Each row comes from the steps of one walk. Every step used is in the known rows, and no mark comes twice. Write the walk behind each row, first mark first.
Known rows:
pipogu/pitef/lika: [-24  -8  -7   2  23  11 -17  -2  21  -5  -1   8 -38 -25 -15 -23 -25  -9
  15  19  -6   3  -6 -10 -33   8 -11  20   6 -16   4 -11  -6  -2]
tinu/zedin: [ 14 -17   6  15   4  -2 -12   8  -8   3 -14  12  -8 -10   6  -2   3   0
  -1   6 -15   4  -7  -1   5 -23   2   6 -17 -15   7   1   1  18]
zata/pitef/pipogu/tuzut: [-30  17 -22 -14  49  -6 -59 -22  34 -19  22  -2 -38  -9 -18  10 -33  -7
  -8  -8  -8  27 -10   5 -37 -10  26  19   7   5   3 -25  16 -10]
tuzut/zata/lonofu/lika/savumim/pipogu: [ 11   4  51  39 -17 -25 -21  12  14  -1  -7   5  12 -17  16  13 -24 -15
 -11  23  45   0  22 -25  15  -5  -5  13  -6   5 -20 -38  26 -18]
pitef/pipogu/tuzut/zata: [  5  -2  -5  13  45 -10 -36   0  46 -10  23  -9 -12  -4 -11 -14 -28 -25
  -3   4  22  41   7   7 -17  -6  -6  -4  18   6  23 -24  29  -7]
zedin/tinu: [ 12   8  27   3   2 -29   1 -15   6  -3  -3  -6  10  -6 -12  10 -13  16
  -1   6  -5  -1 -11  10   6   4  -8  -8   7   4 -13 -10  26  -4]
pitef/lika/savumim/zata: [ 15 -24  18  29   3   3  -9  31  20   1   2  14 -18  -7  -6 -21 -29   4
  28  33   8  20  16  11 -33  -7  -8  -8   1  27  -1   3  10 -15]
savumim/zata/pitef/lika/tadi: [ -9 -18   9  44  18  18 -19 -11  24  -3   4  -6 -15 -10 -12  16 -37  16
  31  15  -6  -1   2   3 -26 -22  30  33 -16  14  -7 -35  21   1]
lonofu/zata/tuzut: [-12  15  13  22  24 -37 -29  10   7 -12  12   3  18   3 -15   9 -27 -11
 -19  -5  22 -18  -3   1  13  -9  45  20  17 -17 -11  -1  20 -11]
vanok/tinu/zedin: [ 26  -4  14  28  -1 -35  -6   4  -3  11  -6  12  -8  -8   4  -8  -4   0
  -6  17  -5   1 -14  -3  21 -29 -17   7  -6 -21  -7   1  14   5]
pipogu/pitef/lika/lonofu/zata/tuzut: [-36   5   7  43  52 -40 -46   9  21 -13   3   9 -23 -25 -31 -17 -47 -28
  17  28  16 -39  -9  -3 -11   0  38  59   9 -12 -16  -7  -1   8]
zedin/tinu/vefen: [ 11   7  20  -6   2 -40 -10 -15  -3   2  -5  -4  22 -12  -7   9   2   9
 -12   9 -17  12 -16   7   1   1 -19 -22  -2 -28   1  -4  22  -8]
pitef/lika/tuzut: [-21  -3  10  24  36   5  16  -4   2  -4  -2  14  -4  -2   7 -14 -20   2
  31  21 -17 -14  10 -11 -35  16 -15  16  11  13  -2 -14   6  10]
pibipi/tuzut/zata/lonofu/lika: [  5   0  25  18   3 -17  -6  -6  19 -23  19  23  28 -22  10  -7 -48   5
 -18  14  37 -19   1 -18  13  34  30  43  14 -29  11 -21   7   6]
lonofu/lika/tuzut: [-16   9  42   3   0  -6  15 -32 -10  -7  -6  18  20 -13  17  -7   6  -6
  22   2 -10 -40  13 -23  -6   5   5  24  13   7 -17 -29   3   8]
lika/lonofu/zata/pitef/pipogu/savumim: [ -4 -15  24   4  45 -29 -54 -13  -1 -26  18 -14 -24  -1 -30  -5 -22 -11
  11  -7  21 -12 -10  22  10 -12  47  41 -13   4 -41  -8   2   9]
pibipi/tuzut/zata/pitef: [ -4  -8 -21  15  15  -4 -27 -24  24 -25  12  14  23 -20  -8   0 -41  22
 -21  -3  36   4   0   0   2   2  23  56  15  -1   8  18  18  22]
lika/lonofu: [  1   0   0  19   9 -15   0  -1 -12   0  -7  -4  -3  -5   0  -6   3  -7
  27  17   1 -26   2   6   4   0   6  17 -14  22  -8   7 -16  20]
savumim/lika: [ 11   2   7  17 -11  11 -14  15   2   6  19  -7  -7   1  13  15 -26  19
   3  -1  -6   1  21 -12  -5   4 -10  -3  -9  14  15  14  10 -11]
savumim/pipogu: [  4  17  14   9  13   5 -12  20  17  -2  -5 -10  -3  10   6   9  -4   5
   0   2  12  12  11 -22   0 -10  -9  -7  -8   8  -5   7   7 -20]
lonofu/zata/savumim: [ 14   7  30   6   1 -23 -21   7  -8 -25   3  -1 -18 -24 -13  -8 -16  -3
 -20  -1  22 -22  -8   7  23   8  30  20  -3 -20 -33   2  21   6]
pibipi/tuzut/zata/savumim: [ 10 -10  -4   8  14  -7  -6   1  18 -39   9  12  -6 -42  -3 -27 -44  24
 -22  13  43   1  -1   7  11  22  12  45  12  -4   5  26  20  26]
zata/savumim: [ -2   2   1 -11   2  -4  -6  -1  -5 -17  -5   2 -35 -33  -3  -5 -15  10
 -13   3   5  -8  -8   8   3   9  11  18  -9  -5 -14   0   6   5]
pipogu/pitef: [-20  -1 -10 -15   0   2 -17 -13  11  -4  -8  -1 -24 -17 -14  -9   4 -12
  -5  -5   5  -5  -7  -9  -2 -12  -2  24  -4  -5   3  -5  -5   4]
vanok/tuzut/zata: [ 14  -2 -15  34   4 -14 -19 -13  24  -6   1  -9  38   2  24 -18  -9  -3
   1  17  26  17  18   0  21  -5  -8  21  13  -4   6   3  24  11]
tuzut/zata/tadi: [  7   1   6  32  17 -15 -16 -20  17  13   3  -8  12  -9   9  -3 -14  -6
 -22   1  19  14  -2 -16  28 -21  11  24  -1 -14  -8 -13  37 -13]
tuzut/zata: [ 19 -14   3  23  -2  -4  -3  -7  15   3   0  -7  20  -5  -2  -5  -7  -6
  -4   3  28  17  11   4  15  -7  -9   7   9   0   7  -7  15   9]
tuzut/zata/pitef/pipogu: [ -5  -8 -12  17  36 -10 -34 -35  26  -9  10  -7   6   7 -24   6 -25   5
 -13 -10  37  32   4  22 -12  -3  15  14  11   4  -2 -22  31  -2]
savumim/lika/lonofu/zata: [ 27   7  37  54  -4 -25 -31  25 -15  -1  17 -13   7   5   5   9 -23  -2
  23  12  10 -37  20  -7  21   3  11  16 -19  21 -12  23   8   8]
pibipi/tuzut: [ -5   5  -7  -3  15   0   1   8   9 -24   9  14  13  -4   2 -13 -22  22
  -3   8   9  -7  -3  -7  -7  19  10  17  11   1  13  34  -5  12]

Which walk is each row?
[ -2 -35  17  29   5   3 -14   8   0  -5  22 -13 -18 -14  20  17 -46   1
   2   0  20   1  21 -19  21  -9  -7  53 -19  22  25 -21  32  -1] : pipogu/savumim/lika/tuzut/zata/lonofu
[ 25   7  38  24 -11 -12 -37  24  -7 -19  23  -6 -25 -24   4   6 -44  15
 -14  -3  15 -20  12  -5  20  11  17  19 -12  -6 -17  16  32  -7] : lonofu/zata/savumim/lika
[  8  35  38  29  32 -34 -63  30  16 -30   6 -13 -50 -37  -3  -6 -30 -22
   7  18  16 -25   3 -24  22 -15  27  42 -21   8 -33   7  16   5] : lika/lonofu/zata/savumim/pipogu/tuzut
[-21 -12  -8  52  30   6 -48 -23  42  -2  14  -8 -21 -37   4  16 -52 -20
  22  21  -8   6   5 -11 -18 -23   9  52   6   0   0 -51  38  27] : pipogu/tuzut/zata/pitef/lika/tadi
[-41  -2  -4  19  39   6  -9 -31   4 -10  -3  16 -13 -12   0   3 -32  11
  20  10 -19 -16   3  -7 -38   7   8  46   7  11 -14 -25  13  13] : zata/pitef/lika/tuzut
[  0 -13   2  21  23  12 -29  -6  35  -7  12   9 -26 -10 -18   0 -46  19
  11  10   0  20   0   4 -35  -9  30  30  -6  -1  -3 -19  10 -21] : savumim/zata/pitef/lika
[ 18 -18  18  55 -18   8 -13   3   1  -7   7 -23 -16 -36  18  19 -39  14
   7   8  19 -12  26  -1  20  -7  -8  31 -18  24   2  -6  49  22] : tuzut/zata/savumim/lika/tadi
[ -2 -11  10  33  12  -8  14 -22   2   0  -7   0  25  -1   5  -7   1 -11
  12   4  26  -5  18  -4   8 -12 -15  30   9  27   8 -11  25  20] : lika/tuzut/zata
[  0  -2  49  33 -20  -1  -2  -8   3  -2   5  -4   4  -6   5  25 -16  -8
  21  10   7 -30   4 -13  16  -9  44  26 -27  -4  -3 -63  14 -11] : savumim/zata/lonofu/lika/tadi
[ -7  15  -1  21  63 -20 -50 -13  46   0  27 -13 -17  -7  -2 -11 -34 -23
 -20   3  14  42  -1 -12  -2 -21  13  11  12  -7   8 -30  45 -27] : pitef/pipogu/tuzut/zata/tadi
[  5 -31  -6  23  45  -4 -55   1  25 -38  40  -7 -16 -15  -6  -5 -74  33
  12   7  35  10  17   8  -9   4  22  61  -5  35  11  34  13  17] : pibipi/tuzut/zata/pitef/pipogu/savumim/lika/lonofu
[ 22 -10   2  46   9 -14 -22  18   6 -31  19   4 -14 -45  11 -18 -67  33
   7  27  35 -23  20   2  10  26   6  59 -11  32  10  49  15  35] : pibipi/tuzut/zata/savumim/lika/lonofu
[ -1   7  14  32  12 -35 -39 -20 -13 -10  -3  -2   6  -6 -16  11  -8 -10
   8  -1  15 -40  -5   6  23 -12  44  48 -15   3 -41   0   4  24] : lika/lonofu/zata/pitef
[  8  34  38   9  24 -21 -62  31  29 -33  18 -12 -46 -31  -3  -1 -34 -15
 -17   5  20  -1   2 -30  16 -18  22  27  -5 -14 -25  -3  32 -15] : lonofu/zata/savumim/pipogu/tuzut
[-38 -14  -3  36  38  -7  -7 -20  19  -9  -8   7 -25 -26 -11 -13 -40 -22
   9  22  26  -5   0 -18 -17  12  -7  60  -1  -3  19 -48  21  13] : pipogu/pitef/lika/tuzut/zata/lonofu
[ 16 -14   2  14  -1  -8  -7  -7  10 -13  -1  -4 -16 -37  -2 -13 -23   1
 -17   5  32   7   4  13  18   0   2  28  -1  -4  -6  -6  27  16] : tuzut/zata/savumim
[  6  -4   5  15   1  -4 -10  16  11  -2   7  -3 -15   6 -13  12 -25   3
  -8   2  19  11  -6   1   6  -5  33  13 -25   1  18 -23   7 -26] : savumim/zata/lonofu
[  0 -41  13  32  20  17 -46 -13  23 -11  30 -34 -19  -8   0  29 -48  16
  11 -13  18  22  23   9   3 -28   7  34 -14  27   2 -24  44   6] : tuzut/zata/pitef/pipogu/savumim/lika/tadi
[  1  -5  44  18  -1 -16  10 -38   1 -21  -8  17   3 -48  14 -19 -16  -5
   5   9  25 -34  16 -11  11   3   6  53  10   4 -23 -34  28  23] : lonofu/lika/tuzut/zata/savumim
[  0   2  22  30  19   1 -15  39  19  -1  -5   6 -18  -5  11  -6 -26   2
  17  35   4  14  22 -16 -33   2 -31 -19   2  21 -20   8  13 -17] : pitef/lika/savumim/pipogu
[-31   8  18  24  31  17 -26  11  25 -23 -18 -15 -65 -46  -6  -3 -36   2
  17  29   2 -13   2 -24 -22  -4  -3  39 -19  -1 -19 -26  21   7] : zata/savumim/pipogu/pitef/lika/tadi
[-11  -2 -23  13  11  -7 -56 -30  38  -6  14  -2 -17 -30  -3   9 -32 -16
 -15 -10  10  23   1 -10   1 -31  13  51   9   0   5 -29  28   9] : pipogu/tuzut/zata/pitef
[-29  14  37   8   5 -15  12 -27 -17  -6  -3  18   5 -12  16  11 -12 -10
   9   6  -6 -45   1 -24   2  18  23  38  -5  -5  -8 -52   4   2] : zata/lonofu/lika/tuzut
[  0 -17 -10  53  30 -12 -25 -22  15  -1   0   3  -8 -24  -9  -7 -45  -1
  24  27  15  -7   6  11 -17   5   9  50  -2  11 -15 -19   7  28] : tuzut/zata/pitef/lika/lonofu
[  1   6  -1  28  31 -15 -16 -11  25 -11  14   6  25 -14  11 -17 -34  13
 -29   5  26   8  -4 -21  22  -1  20  40  15 -12   3  21  30  -1] : pibipi/tuzut/zata/tadi
[  3  23  39  27  11 -13 -47   7  48  -7  18  -4 -13 -22  16  12 -45 -28
 -10  14  25  10  10 -48  12  -8  14  31  -3 -20   5 -60  22 -26] : savumim/pipogu/tuzut/zata/lonofu/lika
[-11 -25   5 -13  54  -6 -32  24  44 -21  30  -9 -32   8 -31  -9 -47   4
  -4  -9  24  42  -2  21 -20 -29  46  12   6   9  18 -13  13 -46] : pitef/pipogu/savumim/zata/tuzut
[ 16   1   5  21  32  -4 -59  16  41 -23  41 -14 -53 -32   0  -5 -70   2
 -12   6  21  36  20   7 -19   5  -4  13   3  17  23 -10  46 -12] : pitef/pipogu/tuzut/zata/savumim/lika
[  3 -13  27  35  18 -32 -50  36  -1 -14  33 -12 -17 -13   0  13 -54  -5
  12   7  10 -33  13  -5  28 -21  40  51  -9  14  -8  18   6  -4] : pipogu/savumim/lika/lonofu/zata/tuzut
[ -4 -18  13  46  37   1  17 -11  16  -1   0   8  11  -7   6 -19 -28  -7
  26  27  15   1  19  -5 -21   9 -24  23  19  14   8 -21  25  19] : pitef/lika/tuzut/zata
[-11 -11  12  39  16  14  10   5   2   3   0  -5  -4  -5   8   5 -21  -1
  34  27 -18 -16   4  -1 -21   8  -6   0  -3   2  -5 -23  11  18] : pitef/lika/tadi
[ -5   3  -7  64  26 -12 -57  -2  48 -11  -5  -2  11 -12  25  -9 -46   8
  10  40  30  28  31 -10 -19 -14 -15  33  13  17 -26   0  39  -1] : vanok/tuzut/zata/pitef/lika/savumim/pipogu
[  2  12  20  15  -2  -7 -16  25   6   0 -12  -2  -5   2   8   5   3   0
   2  16  17  11  17 -14  -6 -18 -22 -15  -7  32 -18  16  12 -13] : lika/savumim/pipogu
[-13  13  12  42  31 -50 -28  10  -5 -10   4   0  14  -1 -16   6 -24 -19
   7  11  22 -40  -5   6  20  -9  48  39   3   4 -19   6   4  10] : lika/lonofu/zata/tuzut
[ 16 -17  14  15 -20  -7  -9  17   8   2  -5   4  -5  -2  -9  -7  -1  -1
  11  13  19  15  13   9  -6 -29   1  -4  -9  39   0  11  14 -14] : lika/savumim/zata
[ -2 -26  10 -29  35   5 -15  12  12 -17  19 -11 -29   5 -11 -15 -11  -1
   1  -6   6  27  -3  16 -10   0   4  -8  -1   0   0  -7  -2 -13] : pitef/pipogu/savumim
[ -2 -19  41  26  20   1 -59   0   2 -21  36 -31 -18   5  -8  35 -39  10
   9 -17   7  -7  13   4   9 -23  33  27 -17  11 -24 -15  39  -1] : lonofu/zata/pitef/pipogu/savumim/lika/tadi
[ 14   1  46  47 -16  -6 -26  16 -19 -16  13 -21 -16 -23  10  25 -31   9
   5   2   9 -40  18  -5  29  -3  19  23 -23   8 -24   4  43  15] : lonofu/zata/savumim/lika/tadi
[-18   7  40  24 -14  -7   3 -17 -14   2  -4   0   7 -12  18  33  -9 -11
  14   7  -9 -46  -1 -18  16  10  31  25 -18 -14 -14 -63   8  10] : zata/lonofu/lika/tadi
[ -1  22  17  41  24 -23 -60  11  44   7   5 -12 -18 -25  20   0 -24 -25
 -18  19  19  35  16 -44  15 -52 -10  23   0  19 -13  -7  51 -29] : lika/savumim/pipogu/tuzut/zata/tadi
[ -7   1  23  35  31 -25 -33   6   5  -9  -1   3 -22 -22 -25 -29 -21 -28
  32  30   9 -37  -5  -6  -4   7  10  38  -5  -9 -23  -1  -8  19] : pipogu/pitef/lika/lonofu/zata
